Known rows, with every step that occurs
fugil-kenam: [ 16.1   9.6  -5.3 -25.3   0.6  24.8   5.9  -5.7  51.2 -21.1  15.5  11.5
  25.0   8.1  -3.8  22.8 -12.3 -29.0  -2.3]
tobis-fugil-nitob-modu-kenam: [ -4.9  -8.2  -3.9 -18.6  -7.8  31.3   5.8 -20.6  49.8 -21.6  11.5  15.5
  26.5  10.4 -11.7  20.3 -22.4 -11.1   8.6]
modu-kenam: [ -2.3  -8.8  -9.9 -23.1  -8.3  23.5  20.2  -4.4  49.0 -20.6   9.5   7.1
  25.5   8.1  -6.9  25.0 -10.8 -11.0   1.8]
zabifuv-tobis-modu-kenam-fugil: [  4.7   4.5  -6.2 -24.0   1.9  47.3  14.6 -14.5  47.7 -19.3   6.3  14.5
  30.2   8.0 -13.7  21.5 -21.7  -8.4  34.5]
tobis-zabifuv: [ 15.3  -8.8  -3.5 -12.0   2.8  20.3  16.9  -5.6  52.2 -10.8  23.4   2.0
  26.8   3.1  18.8  22.3  21.6 -41.8  13.2]
modu-tobis-fugil-nitob: [ 11.6  -1.9  -4.3 -15.0   2.5  40.7  -9.0  -8.8  29.5 -11.3  13.7  11.3
  38.9   3.8  -2.5  20.8 -18.4 -12.8 -14.6]
nitob-fugil: [  2.0  -1.0 -15.3 -24.0   3.8  36.8  16.2  16.9  48.7  -4.7   5.4   4.3
  33.3   3.8  -6.3  25.4  49.8 -40.1  21.4]
kenam-modu: [  4.5  -6.7   8.7 -19.1  -5.0  14.3  15.8  -7.4  49.1 -18.6   4.9   0.6
  27.9  15.1  16.2  15.2 -25.8 -24.5  14.9]
zabifuv-tobis: [ -2.2   1.9   3.4 -16.9   3.8  53.3   8.1  16.1  33.5 -12.5   9.7  -4.7
  36.9   7.5  -2.2  12.3   9.2 -17.4   4.2]
nitob-fugil-tobis-zabifuv: [  7.1  -4.3 -13.2 -10.7   7.8  43.5  17.7   0.4  53.6 -13.8  22.9   2.1
  27.4   0.7   0.5  22.1  20.7 -48.8   7.4]
tobis-modu: [  6.2 -15.5  -0.5 -20.0  -1.4  24.9  18.1  -4.2  52.4 -13.0  12.7   2.4
  14.4  10.7  20.1  16.5 -49.9 -15.2   5.6]
modu-tobis: [ -0.7  -7.2  -4.2 -12.2   0.2  33.7   4.8   6.4  23.0 -13.3   7.1  -6.1
  46.4   6.5  11.5  15.2 -20.6 -16.0  -7.8]
modu-kenam-fugil-tobis: [ -3.6   7.8 -16.7 -16.6   2.2  43.3  14.6  -3.0  32.3 -22.4  10.4  10.5
  29.7   4.1 -26.8  22.2 -39.3 -16.7  -2.9]
zabifuv-tobis-modu-kenam: [ -5.1 -13.7  -2.1 -23.2  -4.9  48.6  19.9  -9.1  59.2 -24.1  10.3   4.1
  20.1  11.8  -2.1  17.1 -39.1  -1.4   8.0]
fugil-nitob-modu: [  1.3  -7.4   8.8 -12.6  -4.2  26.2   1.0  -6.3  43.0 -12.4  15.4  12.3
  26.5  12.3   4.3  12.9 -18.1 -24.5   9.7]
kenam-modu-tobis: [ -1.0  -8.7   5.6 -12.4  -1.9  33.0   5.5  -4.5  31.9 -19.5   3.0  -7.1
  46.2  12.6  18.1  10.8 -36.5 -16.2   2.6]
tobis-modu-kenam: [ -1.5 -16.7  -6.4 -24.1  -7.8  30.0  22.9 -13.2  60.6 -22.7  10.8   7.5
  15.8  11.3   2.3  21.6 -44.1  -4.7   5.9]
tobis-fugil-kenam: [ 16.4  15.7 -13.5 -24.9   4.9  25.7  -5.0 -18.6  42.5 -19.7  13.5  13.9
  29.7   4.2  -9.8  25.4 -13.0 -28.7  -2.1]

Rows
[  9.8   9.4   6.1 -23.0   1.9  34.5   0.3 -23.3  52.4 -26.4   6.4   6.6
  31.9  13.9   1.5  14.9 -28.9 -25.6  15.0]  zabifuv-tobis-fugil-kenam-modu
[ -0.9  -4.0   4.6  -8.6   0.7  44.1  -5.8  -7.2  26.5 -15.1   8.9   5.0
  47.8   9.9   4.5  10.4 -29.5 -15.9   9.3]  kenam-fugil-nitob-modu-tobis
[  0.4   8.4 -11.0 -17.0   8.1  43.3  -5.4  -4.9  21.8  -9.3   7.1   0.5
  41.0   1.6  -7.1  18.7   5.3 -19.2   3.5]  zabifuv-tobis-fugil
[ -6.3 -14.7  -9.7 -21.4  -6.3  38.6  23.0 -11.8  57.1 -26.7  12.3   6.7
  14.4  10.5  -5.5  20.0 -62.5  -4.2  -6.0]  fugil-tobis-modu-kenam
[  1.3 -11.2   5.8 -19.0   2.7  51.4  13.7   1.2  50.9 -14.9  11.8  -2.1
  20.4  11.6  13.9  10.0 -42.3 -10.5   8.7]  zabifuv-tobis-modu
[ 11.0 -11.7   4.2  -7.8   2.7  33.0  10.7 -14.2  49.4 -17.6  17.9  -4.3
  39.2   7.5  26.7  14.9  -2.9 -36.2  15.2]  kenam-modu-tobis-zabifuv
[  2.7  -5.1  -6.8 -17.1   3.8  41.2  16.0  -7.5  45.3 -18.2  12.8   6.6
  16.3   8.5   1.1  15.8 -72.7 -14.6   2.4]  kenam-fugil-tobis-modu
[  9.3  -0.3 -11.3 -10.8   5.5  39.9  17.0 -13.2  49.7 -19.6  23.3   8.0
  27.7   1.5  -5.1  23.0  -5.2 -36.6  11.8]  modu-kenam-fugil-tobis-zabifuv
[  1.6   6.9  -7.6 -21.3  -1.2  29.4  11.2 -17.1  41.2 -17.5   5.6  17.8
  34.2   8.0 -16.8  23.1  -7.2 -17.8  38.9]  nitob-modu-kenam-fugil
[ -4.9 -11.2   0.0 -18.9  -9.8  31.1  11.2 -14.2  54.1 -22.4  12.6  14.4
  24.3  12.4  -9.3  19.1 -22.7 -11.3   8.9]  fugil-nitob-modu-kenam
[ 12.3   3.3   8.8 -23.8  -3.2  21.0   9.9 -17.0  59.6 -26.7   8.3   7.4
  25.7  16.3   9.0  16.2 -32.7 -28.1  13.1]  fugil-kenam-modu
[  5.9  -0.6  -8.6  -8.9   5.0  40.0  14.4 -17.6  50.2 -20.2  23.0   9.1
  27.8   3.3  -4.7  20.1  -8.5 -38.4  17.6]  nitob-modu-kenam-fugil-tobis-zabifuv
[  4.3  -1.8   5.7 -15.8  -0.6  37.9   1.5 -11.1  39.4 -25.0   5.4  -2.2
  44.4  13.3  12.5  11.4 -42.0 -18.9   1.6]  fugil-kenam-modu-tobis
[ 10.7   5.2   4.0 -26.4  -0.3  31.5  10.8 -12.6  65.8 -24.2   5.7   8.5
  28.2  15.1   1.9  18.1  -7.5 -35.9  23.7]  nitob-fugil-kenam-modu
[  6.6   7.7 -11.7 -24.0  -0.4  29.6  14.9 -11.1  40.5 -16.9   5.6  16.5
  33.9   5.5 -17.5  27.0  -2.4 -15.2  29.7]  modu-kenam-fugil
[ 15.2   1.9  -0.9 -22.2  -1.6  40.9   6.9  -8.6  47.9 -16.2  14.0  23.0
  29.5   7.0 -15.9  25.1  -8.9 -10.9  10.2]  modu-kenam-fugil-nitob
[ 14.8  -7.1   4.4 -10.2   3.6  36.1   7.7 -19.2  54.7 -21.5  19.5  -0.9
  38.2   8.1  22.7  15.4  -6.3 -38.1  15.1]  fugil-kenam-modu-tobis-zabifuv
[  1.4   2.3 -16.4 -13.6   5.6  29.4  -7.7 -11.5  14.3 -10.0   5.1  -0.4
  47.5   0.8   1.9  20.9 -14.9 -17.8  -5.3]  modu-tobis-fugil
[  9.5 -12.0   4.3  -4.6   3.1  38.7   3.5 -13.8  46.6 -14.5  23.0   1.5
  38.6   6.2  20.2  13.8   1.0 -36.1  13.0]  fugil-nitob-modu-tobis-zabifuv
[  8.5  -6.2  -8.3  -8.1   4.8  32.9  16.6  -3.9  47.5 -15.9  25.6   0.9
  25.0   2.0   7.0  20.2  -4.7 -41.0  -3.4]  fugil-tobis-zabifuv
[ 13.8  -5.6   0.8 -11.9   5.6  43.3   8.5 -15.8  59.1 -19.8  17.7   0.0
  39.9   7.2  18.2  16.7  11.1 -43.4  22.0]  nitob-fugil-kenam-modu-tobis-zabifuv
